Known rows, with every way that one mark hangs from another
{X K}: [14.1,-15.6,-2.6,14.6,1.6,-5.2,9.3,0.5,7.2,-9.6,-10.1,6.3,1.3,0.0,-0.8,0.7,14.0,-2.7,14.2,8.3,-5.3,24.4,-18.2,4.5,-2.2,9.8,-0.1,-1.8]
{N K P}: [10.9,-6.1,1.4,8.8,3.5,-4.9,-3.0,-3.2,12.4,-5.9,-5.7,4.5,-4.2,4.9,0.1,2.8,18.9,-11.1,-12.1,7.6,-5.0,13.1,-17.4,3.8,0.3,6.0,9.3,-7.9]
{G {X A}}: [15.0,-28.7,3.7,14.9,1.0,3.2,8.3,4.4,12.6,-3.2,-4.4,9.1,2.5,1.8,1.6,0.3,15.7,-2.0,4.3,9.6,-7.0,33.8,-17.9,10.5,-0.7,13.3,-1.5,-4.0]
{R T}: [14.2,-13.4,-3.5,12.2,0.0,2.5,2.2,1.6,15.7,-2.4,-12.7,4.8,-2.9,-3.6,0.8,3.3,8.9,-1.2,-4.1,5.9,-7.3,26.1,-14.9,5.2,4.2,11.8,4.5,-1.7]
{E A {J {N {K X} P}}}: [15.6,-12.4,24.8,8.8,-0.7,-7.6,5.9,3.7,6.6,-6.0,-7.1,2.7,-10.8,7.3,1.2,-3.3,26.3,-11.6,-9.4,9.0,-5.4,11.4,-19.7,3.6,4.8,3.2,11.9,-12.8]
{T R X}: [15.1,-2.5,-3.6,14.9,-5.9,-6.4,8.5,6.2,5.2,-1.6,-10.6,7.7,-2.6,-5.7,0.4,-7.4,10.7,5.5,-2.0,10.4,-11.7,30.4,-16.0,7.1,5.2,15.0,6.7,-4.1]
{R {T X}}: [15.2,-9.5,-5.3,11.7,-4.6,1.0,8.2,4.1,14.2,-3.1,-10.8,5.4,-3.4,-5.1,0.5,-3.5,6.3,2.0,-10.5,6.4,-10.9,34.0,-15.4,8.2,3.1,14.1,5.8,-5.4]
{J {N K P}}: [14.8,-6.0,7.0,9.1,4.8,-2.9,0.5,-0.3,15.8,-3.7,-7.6,-0.1,-6.3,8.4,1.4,5.8,20.6,-14.3,-17.8,5.1,-4.4,4.8,-19.0,1.9,-1.0,5.6,14.6,-10.0]
{K {N P} {X G Y}}: [15.5,-23.3,3.4,13.7,9.1,-7.5,16.5,-8.3,12.0,-15.5,-6.1,7.6,2.8,10.2,-0.1,-1.5,19.7,-13.6,19.0,10.9,-1.5,26.9,-22.7,8.9,-1.8,7.1,3.9,-9.1]
{E {A S} {J {N {K {X G}} P}}}: [16.9,-14.1,26.1,10.5,3.2,-11.4,6.1,6.2,9.7,-13.2,-2.3,5.6,-8.1,9.0,-3.1,-1.4,27.5,-10.1,-9.2,13.9,-0.4,18.2,-22.5,8.2,6.7,3.1,4.0,-12.1]
{Y {R {T {X G}}}}: [12.0,-12.8,-6.7,14.0,1.7,-0.3,8.5,7.6,14.6,-12.6,-13.4,12.0,-1.8,-1.4,1.0,-5.2,12.8,4.0,5.0,5.1,-12.3,44.3,-17.7,13.0,6.7,12.0,-2.3,-3.7]
{R {T {X K}}}: [17.0,-11.1,-6.9,12.1,-4.3,-3.2,14.5,3.6,11.8,-11.6,-11.9,5.3,-2.6,-2.5,-1.3,-5.7,6.8,1.8,4.6,6.0,-11.9,40.7,-16.9,7.2,-3.5,12.4,1.7,-5.7]
{J E {N K}}: [22.4,-8.5,8.9,12.3,3.8,1.0,5.7,0.4,20.0,0.3,-14.2,-1.6,-6.5,6.6,3.7,5.8,17.9,-15.2,-19.2,5.9,-7.0,4.6,-18.7,1.5,-3.7,7.7,7.5,-10.9]
{J {E A} {N K P}}: [19.4,-2.0,14.2,10.5,1.2,-0.9,0.7,3.1,17.7,-1.8,-11.4,1.0,-10.0,10.4,5.0,1.2,23.3,-15.8,-20.1,9.4,-8.5,6.7,-19.0,1.9,-0.2,2.4,11.4,-15.4]
{F D S}: [13.1,-5.3,0.2,17.4,6.8,-0.8,5.9,-0.4,15.6,2.2,-21.3,6.0,-0.5,-8.6,-4.1,-0.7,18.3,5.2,8.2,10.7,-1.5,31.1,-13.8,-2.2,2.7,8.2,-5.4,-3.9]
{F S}: [15.9,-11.3,-2.4,16.1,4.5,-0.7,6.9,1.0,13.5,-1.7,-15.2,5.3,-1.0,-5.1,-2.4,1.0,14.4,2.7,5.6,12.0,-1.6,17.5,-16.3,2.3,5.8,10.3,-1.5,-1.6]
{R {T {X {A S} G {K N} Y}}}: [24.0,-19.4,-8.0,15.8,3.6,-13.0,25.0,3.1,15.5,-29.2,-4.9,10.8,4.4,8.3,-5.9,-7.8,12.2,1.5,22.7,10.7,-8.1,64.3,-22.5,12.6,-6.3,9.9,-8.2,-10.1]
{Y {R {T {X {A S}}}}}: [14.2,-5.7,-3.8,13.2,-5.3,-3.7,6.1,12.0,17.2,-14.1,-5.4,8.9,-1.8,-2.0,-2.1,-5.5,13.8,3.0,-1.8,8.0,-11.5,56.2,-17.4,14.2,5.6,14.7,-2.5,-4.4]
{E {J {N K}}}: [17.8,-12.0,13.5,11.1,3.7,-5.7,3.8,3.8,7.5,-1.2,-12.3,3.0,-7.3,2.6,-1.4,2.1,20.4,-5.9,-12.4,3.6,-5.4,4.4,-18.2,1.7,4.2,7.0,7.4,-5.7]
{X G {Y {R T}}}: [13.1,-19.1,-9.2,15.7,9.8,-0.6,7.8,2.6,15.0,-16.2,-15.8,11.0,0.4,1.1,0.5,-3.0,18.0,0.5,12.4,2.4,-10.5,43.1,-18.8,11.2,6.2,9.7,-6.9,-0.6]
{Y {R {T X}}}: [11.4,-6.2,-4.5,12.4,-4.3,0.6,5.7,8.1,13.8,-7.2,-12.9,7.1,-4.6,-4.7,0.9,-5.6,12.2,3.7,-0.7,3.9,-13.5,39.4,-16.2,11.1,6.0,14.1,3.3,-3.8]
{J E {N {K {X G}} P}}: [21.8,-18.2,12.5,10.8,8.9,-0.9,11.8,-4.6,22.4,-8.8,-9.6,0.8,-5.2,13.0,5.0,3.9,21.2,-25.2,-15.0,9.5,-5.8,11.0,-21.7,5.1,-6.9,4.3,5.8,-15.5]
{Y {R {T {X {A S} G P}}}}: [16.3,-13.1,-7.4,15.8,3.6,-8.3,12.3,12.5,14.5,-24.4,-4.0,14.0,2.4,3.3,-4.5,-6.7,12.7,0.3,12.2,9.3,-11.4,69.8,-20.9,17.9,3.6,10.8,-14.6,-3.2]
{T R}: [13.9,-6.4,-2.2,15.6,-1.5,-4.9,2.6,3.4,7.0,-0.7,-11.7,7.4,-2.3,-4.4,1.2,-0.7,13.2,2.1,3.2,10.4,-8.0,22.6,-15.4,4.2,6.7,12.6,5.4,-0.4]
{E A}: [11.3,-10.4,5.4,14.9,-2.1,-2.3,1.2,5.9,6.8,-2.3,-9.1,8.5,-1.7,-1.5,2.3,-0.3,16.4,2.5,3.4,12.2,-5.5,21.2,-16.9,6.1,8.8,8.9,3.1,-3.6]
{J E N}: [22.3,-11.5,6.5,15.1,2.3,4.3,7.9,2.4,18.2,3.5,-16.2,0.6,-3.9,2.0,3.7,4.6,14.8,-12.4,-10.9,6.5,-6.9,6.7,-18.2,2.9,-0.4,10.5,6.9,-6.0]
{G R}: [8.7,-12.2,2.0,14.2,3.4,2.1,3.6,6.1,8.0,1.2,-12.5,7.9,-3.3,-1.0,1.1,2.2,14.2,-2.3,4.5,5.5,-3.3,18.6,-16.0,8.8,7.1,14.6,2.5,-1.2]

Rows
[17.4,-31.4,-1.5,13.5,15.4,-4.9,22.4,1.8,13.7,-26.1,-7.3,9.5,-0.8,13.1,0.7,-5.0,15.1,-14.0,14.3,3.2,-9.9,60.9,-20.8,13.9,-3.5,8.7,-15.5,-9.4] : {N {K {X A {G {R T}} P Y}}}
[20.2,-9.9,-9.5,17.4,-1.6,-15.1,20.9,7.9,0.5,-20.3,-6.5,10.8,2.4,2.9,-2.0,-13.8,10.6,0.0,25.4,10.8,-15.7,58.4,-19.4,8.6,-5.5,10.2,-7.3,-4.6] : {T R {X A K P}}
[19.3,-14.3,-9.7,18.5,4.3,-12.5,17.6,8.4,3.5,-16.9,-6.0,16.0,4.1,3.4,-0.4,-11.2,10.3,0.9,16.2,12.6,-13.7,56.4,-19.5,12.0,1.9,10.0,-8.9,-4.2] : {T R {X A G P}}
[12.7,-27.2,1.6,12.1,15.2,-5.9,16.1,-2.1,11.6,-20.9,-4.5,11.0,-0.7,15.2,2.8,-5.4,23.8,-17.4,5.6,6.0,-6.5,42.7,-20.8,12.5,-2.7,7.4,-5.6,-12.3] : {N {K {X A {G R} Y}} P}
[19.4,-29.1,-0.7,15.2,6.5,-1.8,20.1,10.4,12.8,-22.4,-5.7,7.3,-0.3,5.6,-7.2,-5.5,14.8,-3.1,26.0,4.0,-8.4,66.9,-21.9,16.4,-6.7,14.8,-17.1,-3.6] : {G {R T} {X {A S} K P Y}}
[16.2,-23.5,-7.9,18.1,9.4,-9.3,24.4,10.1,1.4,-23.4,-6.5,16.8,4.1,8.6,-1.9,-10.3,12.2,-4.2,31.5,7.2,-10.2,58.9,-21.3,15.7,-4.7,10.4,-16.5,-5.7] : {T {X A {G R} K P}}
[16.2,-25.1,-6.8,17.8,11.7,-6.8,12.4,2.9,7.8,-16.5,-4.7,14.4,7.1,6.6,0.0,-0.7,12.9,-7.1,17.7,10.8,-6.7,43.8,-20.2,10.3,0.8,6.6,-12.4,-1.4] : {X A G P}
[16.6,-22.0,-12.7,17.0,13.0,-7.9,16.9,3.2,9.5,-29.7,-14.7,11.5,2.8,5.4,-3.5,-6.5,17.1,-3.3,36.0,1.9,-12.3,58.0,-22.4,11.5,-2.7,6.4,-17.3,0.4] : {X G K P {Y {R T}}}
[17.5,-7.4,20.1,14.5,-3.4,-6.5,1.9,13.1,5.1,-1.0,-9.4,5.8,-6.4,-2.2,-4.3,-0.5,21.4,3.0,-6.0,10.9,-1.8,14.6,-19.2,5.7,13.0,9.2,4.8,-2.8] : {E {A S} {J N}}
[15.1,-22.0,-11.5,16.2,9.9,-4.6,14.0,2.0,12.3,-24.7,-16.3,11.0,1.6,3.2,-0.9,-5.5,18.4,0.4,26.6,2.0,-11.6,49.3,-20.3,9.9,0.0,7.9,-10.8,-1.0] : {X G K {Y {R T}}}
[16.3,-21.3,-9.3,17.7,12.0,-9.9,26.8,5.9,-0.1,-22.5,-11.3,13.1,3.2,5.8,-4.4,-12.3,13.9,-2.9,29.2,3.9,-9.8,51.8,-23.0,15.6,-5.1,11.6,-16.1,-4.7] : {T {X {G R} K P Y}}
[14.8,-24.7,10.0,16.8,9.6,-9.2,19.7,6.2,10.3,-19.6,0.1,11.2,3.4,11.6,-3.8,2.6,15.8,-10.9,31.0,14.6,3.0,48.0,-23.2,16.0,1.2,11.9,-10.9,-6.0] : {K N {X {A S} {G R} P}}
[21.3,-15.0,23.6,12.5,2.3,-15.0,15.2,7.4,3.9,-16.1,-4.3,0.5,-6.0,6.3,-6.7,-5.2,25.7,-8.9,-1.8,9.8,-3.5,30.1,-24.3,8.1,3.4,6.0,-5.2,-9.3] : {E {A S} {J {N {K {X P Y}}}}}
[16.8,-27.1,-12.3,20.0,15.3,-13.1,21.0,3.9,3.4,-33.4,-9.1,15.9,8.9,10.9,-2.0,-9.7,22.1,-6.1,44.0,5.1,-11.6,62.4,-24.1,13.0,-4.3,4.8,-22.1,-0.7] : {X A G K P {Y R}}
[15.3,-25.3,-2.2,14.1,2.0,1.9,13.6,4.1,14.4,-16.5,-14.1,6.4,-1.8,0.4,-1.8,-5.9,20.0,1.8,24.0,0.8,-12.3,47.8,-20.1,11.5,-3.6,12.6,-6.5,-2.3] : {G {X K {Y {R T}}}}
[16.3,-26.8,4.6,14.7,14.6,-11.8,20.2,3.6,10.4,-26.3,0.4,9.0,2.2,13.4,-4.0,-3.0,20.8,-14.0,12.3,9.5,-2.5,55.1,-23.7,16.7,-2.6,10.2,-18.8,-8.2] : {N {K {X {A S} {G R} P Y}}}
[19.1,-11.5,28.1,11.5,-1.3,-13.0,10.3,9.6,5.4,-11.6,-2.5,1.1,-7.5,5.3,-5.5,-1.5,23.1,-8.4,-3.1,12.4,-1.4,22.9,-22.8,7.5,5.1,6.1,-1.4,-8.6] : {E {A S} {J {N {K {X P}}}}}
[17.2,-4.9,-6.1,15.6,-5.4,-10.5,14.4,5.2,3.1,-10.2,-11.0,7.7,-1.6,-3.5,-0.9,-10.4,11.2,5.3,12.9,10.3,-12.5,36.3,-17.4,5.7,-2.0,13.3,2.7,-4.7] : {T R {X K}}
[16.5,-16.9,-9.2,16.2,8.7,-15.3,22.0,1.3,7.3,-31.4,-6.7,15.5,5.2,14.4,-1.2,-14.0,24.3,-5.1,38.9,7.0,-11.6,56.6,-24.2,13.3,-5.9,5.2,-4.7,-10.8] : {T {X A G {K {N P}} {Y R}}}
[15.8,0.1,21.6,9.2,-1.1,-10.4,-4.0,9.0,8.0,-5.6,-4.9,3.9,-10.9,5.1,-4.8,-0.5,26.8,-5.7,-16.8,10.3,-2.3,9.8,-19.7,4.3,8.8,3.5,9.8,-9.5] : {E {A S} {J {N K P}}}
[15.8,-16.3,-4.1,16.4,10.8,-16.1,13.4,1.3,11.1,-32.8,-3.6,13.9,5.6,14.9,-5.2,-4.6,27.7,-7.4,39.2,10.1,-3.8,52.1,-24.8,12.6,-2.8,4.4,-8.0,-6.1] : {X {A S} G {K {N P}} {Y R}}
[16.3,-31.6,-0.4,12.7,13.0,-1.5,18.9,0.7,17.1,-21.3,-9.1,8.9,-2.7,11.4,3.3,-3.3,16.5,-10.0,5.8,3.6,-8.9,52.6,-18.8,12.5,-1.9,10.2,-9.0,-10.8] : {N {K {X A {G {R T}} Y}}}
[17.0,-22.8,3.6,12.8,3.9,-5.1,14.9,-4.1,10.0,-12.7,-6.3,5.2,0.8,8.6,-4.0,-3.3,21.9,-6.6,28.1,7.5,-4.3,27.5,-22.8,7.5,-9.0,8.9,4.7,-8.7] : {G {X {K {N P}} Y}}
[19.4,-12.9,-11.3,18.3,6.5,-13.1,19.3,4.3,1.8,-16.1,-10.2,12.3,3.2,0.5,-2.7,-13.4,12.6,2.4,13.4,9.3,-13.4,49.0,-20.9,11.8,2.0,11.1,-8.9,-3.6] : {T R {X G P Y}}
[19.2,-16.4,-9.7,13.5,-3.2,-4.1,17.5,5.3,12.5,-17.1,-8.6,8.4,0.2,1.7,0.4,-8.4,7.7,0.4,8.3,6.4,-14.2,53.9,-16.9,8.0,-5.5,11.3,-2.4,-7.4] : {R {T {X A K}}}
[12.0,-8.9,-2.3,11.9,-2.0,4.2,8.9,8.9,12.2,-1.0,-13.7,7.3,-6.9,-4.0,0.4,-4.0,7.3,2.1,-4.1,2.6,-10.1,34.7,-14.6,11.3,5.9,17.3,4.7,-5.4] : {G {R {T X}}}
[15.8,-9.2,-2.6,13.6,-0.6,-3.6,12.8,14.3,12.4,-12.8,-4.7,8.9,-3.0,0.8,-4.9,-5.1,7.2,-1.7,1.4,7.1,-9.1,59.9,-17.7,16.0,2.9,16.2,-7.9,-5.1] : {G {R {T {X {A S} P}}}}
